What can hang from each mark:
Z193: Z152 Z977
Z953: Z100 Z146
Z977: Z100 Z146 Z193
Z152: Z193 Z977
Z100: Z152 Z953 Z977
Z146: Z953

Each row was made from one small tree. Brackets hold a mark, then the marks that hang from it, in the order of their numbers. Every link used is in the known rows. Write each row's tree.
Known rows:
{Z152 Z193 Z977}: [  6.9  50.0 -25.8  11.1   3.4  17.0  -5.0   6.3  27.5  10.4 -21.7   4.3
   2.7   0.1  17.7  10.0  18.0  -6.7  -0.4  -4.7 -10.2  -9.5  36.9  12.8
 -24.8]
{Z146 {Z953 {Z100 {Z152 Z193} Z977}}}: [ -5.8  19.3  -5.1   5.9  29.0  -0.7  21.0  -7.0  -0.5  -6.1   8.2 -30.9
 -23.2  -1.8 -14.7   5.4  11.5  -9.6 -10.7 -13.9 -46.2   3.0 -13.5  -8.7
  18.8]
{Z100 {Z152 Z193 Z977} {Z953 Z146}}: [ -7.0  52.2 -26.7  23.1  -0.3   5.5   2.4  -6.9  15.3 -22.7 -30.4 -24.2
 -26.9  -2.5  16.3 -11.3  17.4 -20.2 -49.7 -23.3 -17.4   2.8   3.9  33.6
  -7.9]
{Z953 {Z100 {Z152 Z193} Z977} Z146}: [ -3.9  20.9  -9.8   9.6  34.8  -4.9  19.6 -13.1  20.0 -17.7 -10.9  -6.8
 -41.1  14.9  18.2 -19.6  13.2 -15.7 -35.0 -24.0 -45.7   5.6 -16.7  13.7
  13.8]
{Z146 {Z953 {Z100 {Z977 Z193}}}}: [ -4.0 -38.6  -1.1  -0.4  31.3  -0.7  14.6  10.7   3.4  18.1   4.2   5.9
 -14.7  18.0   2.8 -10.7   8.7   7.3   4.6  10.3 -11.6  -4.0 -19.8 -19.4
  18.5]
{Z146 {Z953 {Z100 {Z152 Z193}}}}: [ 13.5   7.7 -10.2  20.5   4.9   7.8  14.8  -1.5   5.7  -1.9  19.7 -39.7
  -1.7  -7.2 -16.3  -1.9   3.6 -22.1 -14.2 -18.3 -40.4   8.0   3.1  -8.0
  15.2]
{Z977 Z100 Z193}: [-18.0 -13.4  -0.1  28.6   6.8   0.5  16.6  10.6  24.1   8.1   0.1  28.7
  19.8  26.8 -13.4 -22.1   0.2  -3.7  20.2   1.0   8.9   4.6  15.5 -16.2
  -6.7]
{Z146 {Z953 {Z100 Z977}}}: [ 15.1 -35.8   7.1  19.0  34.2   3.0  20.2  12.4   4.2   9.4  -7.1  -9.5
  -5.1  14.3  -9.7   3.3  10.2  12.1   2.7 -12.1 -26.5  -4.0 -23.6 -12.6
  17.2]
{Z977 Z100 {Z193 Z152}}: [-11.5  -7.7   6.4  27.3   6.3  -3.2  27.9  13.2  11.1   4.2  18.3  44.5
  19.6  28.9 -18.1 -20.5  -8.1   5.2  21.1   1.7  25.8  -5.1  21.8 -12.0
   1.8]
{Z977 Z100 Z146 Z193}: [-19.4 -22.3  -7.0  27.0  19.1  -7.0  10.4  26.3  13.2   7.7   6.2  38.3
   8.1  14.4  15.7 -11.9  -3.1   8.4  21.5   1.5  22.8   9.5  12.4 -20.8
  -7.2]
{Z977 Z193}: [-13.7   0.9  -3.3  14.6   3.7   0.0   6.3   4.5  32.0   8.5   4.9  16.8
   7.3  28.2  -1.4  -9.6   7.8   2.5  -6.9  12.2  -0.4   3.0   6.6  -2.5
   1.2]
{Z100 {Z152 Z193} Z953 {Z977 Z146}}: [-41.6  67.2  -6.0  10.5  26.1 -30.5   7.8 -12.5  11.2 -19.5 -25.8 -35.0
 -33.8  -3.0   5.0  35.0  23.5   4.7 -39.1  -6.9 -20.9   6.9 -28.4  12.3
  -2.2]
{Z953 Z100}: [ 19.4 -28.8   4.8  31.1  10.2   4.8  12.4   3.5  29.7  16.7  -7.7  -8.1
  12.3  14.6 -13.3  -5.2  14.2   3.9 -12.7 -16.2 -23.8   0.7   3.9  -4.1
   9.5]
{Z193 Z977}: [ 12.7   6.8   2.8  15.0  -3.3  10.0  12.2   7.2  51.9   2.5 -16.6  -3.9
  24.5  27.6  13.8 -11.4   8.6  26.9   5.8  -6.0  -4.9  -7.6   8.7   2.8
 -15.6]
{Z977 {Z100 Z152}}: [-12.4   3.2  15.8  38.8   1.4 -10.2  29.3   5.8  17.5 -17.7  -3.2   6.3
  17.2   5.4 -32.5 -13.6  -3.4 -11.5   3.7 -24.0 -18.9   8.1  14.9  -7.9
   8.1]
{Z977 Z146 {Z193 Z152}}: [ -8.7   3.5  -5.2   8.9  11.4 -15.1   6.5  17.5   8.7   1.3  34.0  42.1
 -16.1  28.6  17.2   4.0  -0.3  23.7  -4.6  14.8  32.4  -5.4  18.5  -0.4
  10.3]
{Z152 Z977}: [ 13.7  11.7  -6.1  14.9   3.1   9.9   2.9  14.8  22.8   8.4 -26.8  15.8
   3.8   7.9   4.5  -0.1  13.1   8.6  -3.0  -6.5  -5.6 -13.3  31.4   7.4
  -4.8]
{Z146 {Z953 {Z100 Z152 Z977}}}: [ -0.2 -20.2  17.2  12.9  27.0  -9.0  29.5   4.2  -7.1  -8.7   0.5 -19.2
 -26.4   1.7 -24.2  -2.2   7.8   5.4 -12.9 -15.7 -42.5   1.1 -19.6 -12.9
  33.4]
{Z977 {Z146 Z953}}: [ 10.9 -22.1  -2.9  27.8  15.9   3.8  10.5  33.8   6.8   0.7  15.3   1.2
  -2.7  10.9  14.0   9.5   8.6  24.9   9.1  -5.6  -3.5   0.1   3.2  -5.8
   4.9]
{Z146 Z953}: [ 12.8 -12.9   2.7  26.9   6.2  13.1  14.5  23.4  13.7  -0.2  10.4 -10.8
  16.3  19.5  -7.5   0.0   6.2   8.5   3.3  -6.3 -16.1  -4.4   1.5  -2.2
   4.4]
{Z146 {Z953 {Z100 Z152}}}: [ 16.4 -31.6   7.4  28.0   4.5  -1.5  22.9   4.4  -1.9  -6.8  18.3 -24.9
  -4.7  -1.2 -26.2  -6.7   4.4  -2.2 -15.0 -17.4 -37.6   8.7   0.2 -12.4
  35.8]
{Z977 Z146 Z193}: [-17.7  -3.5  -9.3  13.7  14.1  -7.9  -4.1  16.8  23.7   8.9   8.6  28.1
 -14.5  18.4  30.9   4.0   6.7  11.0  -2.0  12.5  13.6   5.6  12.9  -5.8
   0.7]
{Z953 Z100 Z146}: [ 21.8 -42.4   3.8  35.2  15.7  12.3  15.2   7.5  26.4  -0.9  -4.4   6.9
  -2.6  29.8  20.3 -32.5  11.9  -3.4 -23.8 -26.8 -23.2   1.6  -6.1  10.5
   8.3]

Write each row's tree:
[-37.0  17.7   0.3   7.5  31.1 -31.3  12.2   3.4   3.5   0.6  -0.6  10.0
 -28.1  22.0   5.6  27.7  15.0  37.7 -23.7  17.1  33.4  -4.9 -23.4   5.0
   7.3] | {Z100 Z953 {Z977 Z146 {Z193 Z152}}}
[ 11.8 -29.8   6.8  34.7  12.9  -2.1  19.9   2.1  21.0 -19.3   2.2  -3.8
 -24.3  15.4   4.8 -35.0   7.8 -11.2 -39.9 -33.0 -36.0   8.3  -6.9  10.1
  26.5] | {Z953 {Z100 Z152} Z146}
[ 15.3 -44.7 -10.0  14.7  20.2  -6.3  11.9  22.6 -13.7  15.3  55.1  20.0
 -20.0  16.6  14.9  -3.2  -4.9  22.7   8.0   8.9  25.8   0.8   9.8 -20.8
  29.3] | {Z977 {Z146 {Z953 Z100}} {Z193 Z152}}
[ -0.5   5.6  12.4  27.9  -7.0  -2.4  33.0   1.6  41.3 -17.2 -13.2  -1.7
  26.6   6.8 -12.3 -27.0  -7.1   8.0  17.0 -20.9  -9.8   4.2  19.1 -11.3
  -0.9] | {Z193 {Z977 {Z100 Z152}}}
[-24.9  -4.1   7.8  -2.1  26.5 -19.2  16.7 -12.5  14.2   0.3  -5.7   8.8
 -35.2  14.1  -8.6 -12.8  11.1  -4.9 -18.5   3.5 -29.8   1.2 -13.1 -11.7
  28.6] | {Z953 {Z100 Z152 {Z977 Z193}}}
[ -3.6 -28.1  -3.9  24.6  18.5  -8.8  23.7  35.0 -14.9   0.6  47.5  42.7
   4.0  17.1   5.3  -8.6 -14.8  29.8  33.8   3.9  41.3   0.8  19.6 -23.4
   8.0] | {Z977 Z100 {Z146 Z953} {Z193 Z152}}
[ 30.5  -9.8 -31.6  10.6  13.7  16.8   4.2  12.3  25.8  15.3  15.9 -22.1
  10.0   0.9  42.7   4.5   6.6  21.3  19.8  -7.5  -1.5   5.4   6.6 -18.8
 -12.5] | {Z152 {Z193 {Z977 {Z146 {Z953 Z100}}}}}
[-14.8  25.5 -10.3  23.4   3.0 -16.7   1.6   7.6   1.2 -11.7 -29.6 -21.1
 -24.3 -25.3   3.4  23.2  19.2   9.2 -39.9 -11.1  -3.3   0.8   6.8   8.2
   7.7] | {Z100 {Z152 {Z977 Z146}} Z953}
[-10.2  65.0 -15.0  19.9 -14.2   0.2  12.5 -25.1  43.5 -15.8 -25.2 -60.1
  13.3   7.2  -2.8   9.2  17.3   0.1 -32.5  -8.0 -16.4   4.2  -7.2  12.8
 -13.4] | {Z100 {Z152 {Z193 Z977}} Z953}
[  3.0  32.1 -25.4  19.1   7.8  14.3   3.5  15.5  20.2  12.7 -27.5  20.7
  24.1  -3.5   5.7  -3.8   6.1  -7.2  23.7 -15.7   0.7  -8.4  41.9  -5.3
 -32.4] | {Z152 Z193 {Z977 Z100}}
[ -2.2  13.2 -18.1  38.0   5.3  14.1  16.1  -4.2  45.4 -13.3 -33.3 -19.4
  38.5  23.1  26.9 -31.2   9.8   6.6  -4.9 -29.1   7.3   5.1 -12.4  14.3
 -37.0] | {Z152 {Z193 {Z977 {Z100 {Z953 Z146}}}}}
[-12.1   5.5   6.1  42.1  -0.1  -8.1  18.6  -6.3  21.1 -30.3 -15.3 -30.6
 -15.9  18.5  -7.7 -16.1  14.9  -6.4 -57.0 -26.7 -25.7  10.3 -22.2  29.1
  20.0] | {Z100 Z152 {Z953 Z146}}
[-28.6  -8.6  -1.2  -5.5  35.1 -30.2  10.3  -1.6   6.2   3.7   1.7  16.6
 -51.0   2.5  14.4  -3.1  12.2   6.4 -20.3   5.0 -10.9   7.3 -12.2 -18.7
  26.9] | {Z953 {Z100 Z152 {Z977 Z146 Z193}}}
[ 17.0 -45.7 -28.6   3.9  19.3   8.4  -7.2  27.7  -7.4  29.4  14.4  22.7
 -22.7  -7.0  36.5  -3.9   1.9  12.8   9.2   6.9  18.5  -1.1  23.4 -26.9
  13.4] | {Z152 {Z977 {Z146 {Z953 Z100}} Z193}}
[  4.8  44.0 -33.5   3.7  14.2   7.8 -12.3  19.3  18.5  11.9 -16.9  11.6
  -9.9  -7.5  42.6  20.3  17.2   8.8  -0.1  -2.0   3.6  -6.5  40.2   7.3
 -23.4] | {Z152 Z193 {Z977 Z146}}
[ -7.1  50.2 -19.0  23.3  -5.8   2.7  13.4 -19.6  47.6 -30.1 -21.5 -44.7
  -3.7  20.2  23.5 -20.7  14.1  -1.3 -42.5 -21.0 -17.0   6.5 -18.8  26.9
 -11.7] | {Z100 {Z152 {Z193 Z977}} {Z953 Z146}}
[ -3.8  -7.3  -4.1  40.9   3.0   1.1  10.9  13.1  10.1   7.5 -52.1  -5.7
  27.5  -6.5 -21.0   2.8  11.7   5.5  -5.1 -23.9   8.2  -4.4  12.0  -3.0
 -15.6] | {Z152 {Z977 {Z100 Z953}}}
[ 16.8  17.2 -29.0  13.1  12.7  11.9   0.6  -3.7  18.7  -9.2 -14.2   2.0
 -34.4  -3.7  29.4 -27.8  11.0 -23.2 -29.0 -24.8 -29.2   1.2  27.5  16.7
   5.3] | {Z953 {Z100 {Z152 Z193 Z977}} Z146}
[-46.9   4.5  -2.6   9.1  30.9 -30.5   1.2   5.5  12.5   7.7 -26.0  -3.6
 -25.8  19.8  15.4  21.1  21.8  21.1 -26.6  14.3  11.3  -3.1 -35.9  -0.7
   0.7] | {Z100 Z953 {Z977 Z146 Z193}}
[-31.7 -22.1  -8.8  37.2  11.9 -19.2   5.2  12.3  11.9  10.4 -10.0   6.8
  15.5  10.1  -3.8   4.4   8.0   8.5  -2.8  -5.2  28.8  16.9 -12.4 -14.5
 -10.9] | {Z977 {Z100 Z953} Z146 Z193}
[-13.0 -11.4  -0.9  25.2  16.3 -12.4  20.4  23.4   5.8  -0.4  30.1  53.1
   4.2  19.8   5.7  -8.9  -9.9  21.7  24.3   3.9  39.6   0.8  21.6 -16.0
   1.7] | {Z977 Z100 Z146 {Z193 Z152}}
[ 19.9 -15.3  -6.5  15.0   8.7   8.8   7.9  28.5  27.1   0.9   6.7  -4.1
  12.8   9.5  37.9  -2.5   0.3  42.4  25.5  -0.3   6.3  -2.4   6.5 -11.1
  -1.7] | {Z193 {Z977 {Z146 Z953}}}
[ -1.9 -27.6   4.5   1.6  41.0  -6.1  22.3   1.1  11.3   0.1  12.5  42.4
 -35.3  44.2  24.9 -32.9   5.3  11.9 -17.5  -1.9   7.4  -9.5 -12.7   6.2
  23.5] | {Z953 {Z100 {Z977 {Z193 Z152}}} Z146}
[ 21.7 -50.1  -3.2  30.6  21.9   2.3  11.0  27.7   2.3  12.1  18.5  -8.0
  -2.9  -1.9  13.6   5.9   8.3  20.5   2.8 -13.8 -10.2   8.6   0.8 -16.6
  15.4] | {Z977 {Z146 {Z953 Z100}}}
[ 19.8 -21.7   3.6  25.8  12.0   2.7  30.8  34.2   8.0  -8.6  24.6  22.7
  23.9  10.9  21.1  -8.6 -13.4  50.6  48.4 -10.0  35.4  -8.7  22.4 -20.0
  -2.7] | {Z193 Z152 {Z977 Z100 {Z146 Z953}}}
[  8.2 -54.4 -14.0  14.9  20.7  -1.7   2.4  20.1  -1.5  20.8  30.4   9.5
 -13.3   9.8  22.2  -3.7   4.8   9.0   4.5   5.8   7.1  11.7  -2.9 -26.3
  18.4] | {Z977 {Z146 {Z953 Z100}} Z193}
[  8.5 -20.9 -18.5   4.1   2.6   4.9   6.5   6.5 -10.4   9.4  10.5   2.8
 -30.4 -14.1  -0.9 -20.3  -0.2  -9.8  -5.2   0.9 -10.3   0.8  26.7 -20.3
  28.3] | {Z146 {Z953 {Z100 {Z152 {Z977 Z193}}}}}
[ 25.8 -31.0  -4.1  16.8   6.2   0.3  21.1  12.9  15.8  -4.3  14.0 -21.9
 -11.0  -7.8  20.2  -7.5   1.2  23.7   5.0  -8.5 -11.2   6.1   4.8 -19.9
  23.2] | {Z193 {Z977 {Z146 {Z953 {Z100 Z152}}}}}
[-12.9  59.7 -18.2  16.7  -5.7 -13.4   3.3 -14.8  36.3 -16.5 -18.1 -50.9
  -0.6  -4.4  17.0  18.4  14.8  15.4 -26.4  -5.6  -6.4  11.2  -6.3   6.8
 -11.9] | {Z100 {Z152 {Z193 {Z977 Z146}}} Z953}
[ 12.5 -15.3   5.5  48.5   4.8   0.8  34.9   5.0  32.8 -22.5 -15.5   0.5
  33.2  34.3  10.0 -32.1   1.6  32.7  -3.1 -28.7  25.8  -8.0  -7.4  17.4
 -12.4] | {Z193 Z152 {Z977 {Z100 {Z953 Z146}}}}
[-24.0  60.7  -6.9  32.8  -6.0  -9.3   8.7 -21.2  22.5 -16.9 -15.0 -57.8
   2.4   2.9 -25.4  22.9  16.2 -11.0 -45.4 -16.1 -26.8  12.2 -14.1  19.8
  -2.0] | {Z100 {Z152 Z193} Z953}
[ -0.2  -7.8 -12.9   1.9   0.1  -2.4   3.5  -3.8   6.6  11.3  -8.5  13.4
 -27.4  -5.9  -3.5 -15.2   4.0 -14.1 -15.6   0.7 -12.2  -0.3  30.5 -13.9
  20.8] | {Z953 {Z100 {Z152 {Z977 Z193}}}}
[-17.5 -10.7  12.6  56.2   7.1 -11.1  28.3  -2.5   9.2 -37.0 -21.3 -19.7
   2.6  13.3 -20.5 -29.7   4.5 -11.8 -32.0 -39.3 -19.3  13.0 -21.0  13.9
   7.0] | {Z977 {Z100 Z152 {Z953 Z146}}}
[-37.2  -5.6  -2.0  11.8  30.2 -13.2   9.2  -1.3  20.3  -6.7 -30.4   2.5
 -27.9  39.5  19.8 -18.0  22.3   4.2 -41.2   0.0  -2.9  -4.2 -42.3  18.9
   1.2] | {Z100 {Z953 Z146} {Z977 Z193}}
[-28.1   4.5   2.9  10.8  30.3 -16.5  20.1  -3.8  11.9 -14.5  -8.0  14.7
 -28.7  48.9  15.0 -14.4  13.4  21.1 -37.3   3.6  18.8  -9.7 -33.8  26.5
  11.1] | {Z100 {Z953 Z146} {Z977 {Z193 Z152}}}
[-10.7 -40.8 -10.1  26.8  18.3  -4.8  13.6  36.6  -2.1   6.3  23.4  27.9
   6.3  12.1  11.7 -14.1  -9.8  11.4  33.4   3.7  21.4   5.9   9.4 -30.6
   1.2] | {Z977 Z100 {Z146 Z953} Z193}
[  5.3  20.1 -23.3  18.4  11.5   6.4   8.7  15.6  44.4   0.0 -11.3   4.7
  30.7   9.3  37.9  -3.9   3.0  22.9  35.1 -13.4  12.7   2.3  20.9 -13.8
 -37.5] | {Z152 {Z193 {Z977 Z100 Z146}}}
[  3.9 -14.4 -28.4   0.6  12.7   4.4  -8.3  34.9  -7.0  17.7  10.4  31.9
 -24.0  -3.8  40.3   1.5   1.1  15.3  14.7  18.0  22.0  -7.9  29.5 -15.3
   1.9] | {Z152 {Z977 {Z146 Z953} Z193}}
[-30.5 -16.4   2.2  43.2   4.3 -10.5  15.1   2.9  14.4  10.0 -18.3  -7.2
  31.4  20.3 -25.9  -6.0   8.9  -1.5  -7.5  -3.6  12.7  10.7 -14.4  -9.9
  -7.8] | {Z977 {Z100 Z953} Z193}
[  3.7 -39.3  -1.5  42.1  20.6  -2.0  17.7  40.9  -0.6  -2.4   9.2  12.0
  19.3   0.6   4.3  -7.4  -0.8  15.9  28.7 -16.8   5.7   4.1   7.5 -22.6
  -0.1] | {Z977 Z100 {Z146 Z953}}
[-39.1  24.2  10.5  21.1  23.8 -35.9  14.5  -1.0   2.5 -20.1 -29.3 -28.0
 -31.7  -7.7  -4.5  27.5  19.8  18.5 -36.6 -10.9 -16.0   2.3 -33.9   8.3
  15.1] | {Z100 Z152 Z953 {Z977 Z146}}
[-28.1  68.6  -1.1  -2.2  21.9 -12.4  15.8 -14.5  21.5 -17.4 -13.8 -11.8
 -18.9   8.6  -4.4   7.8  15.4  -6.8 -16.0  -6.0 -37.7  -3.4  -5.8  13.9
  -0.4] | {Z100 {Z152 Z193} Z977}
[-22.0  44.7 -12.7  32.8   3.5  -3.6   9.8 -11.6  25.1 -32.1 -12.1 -46.1
 -15.2  15.8   1.6  -7.3  17.1 -20.0 -55.2 -23.9 -28.5  13.1 -18.8  32.6
  -0.6] | {Z100 {Z152 Z193} {Z953 Z146}}
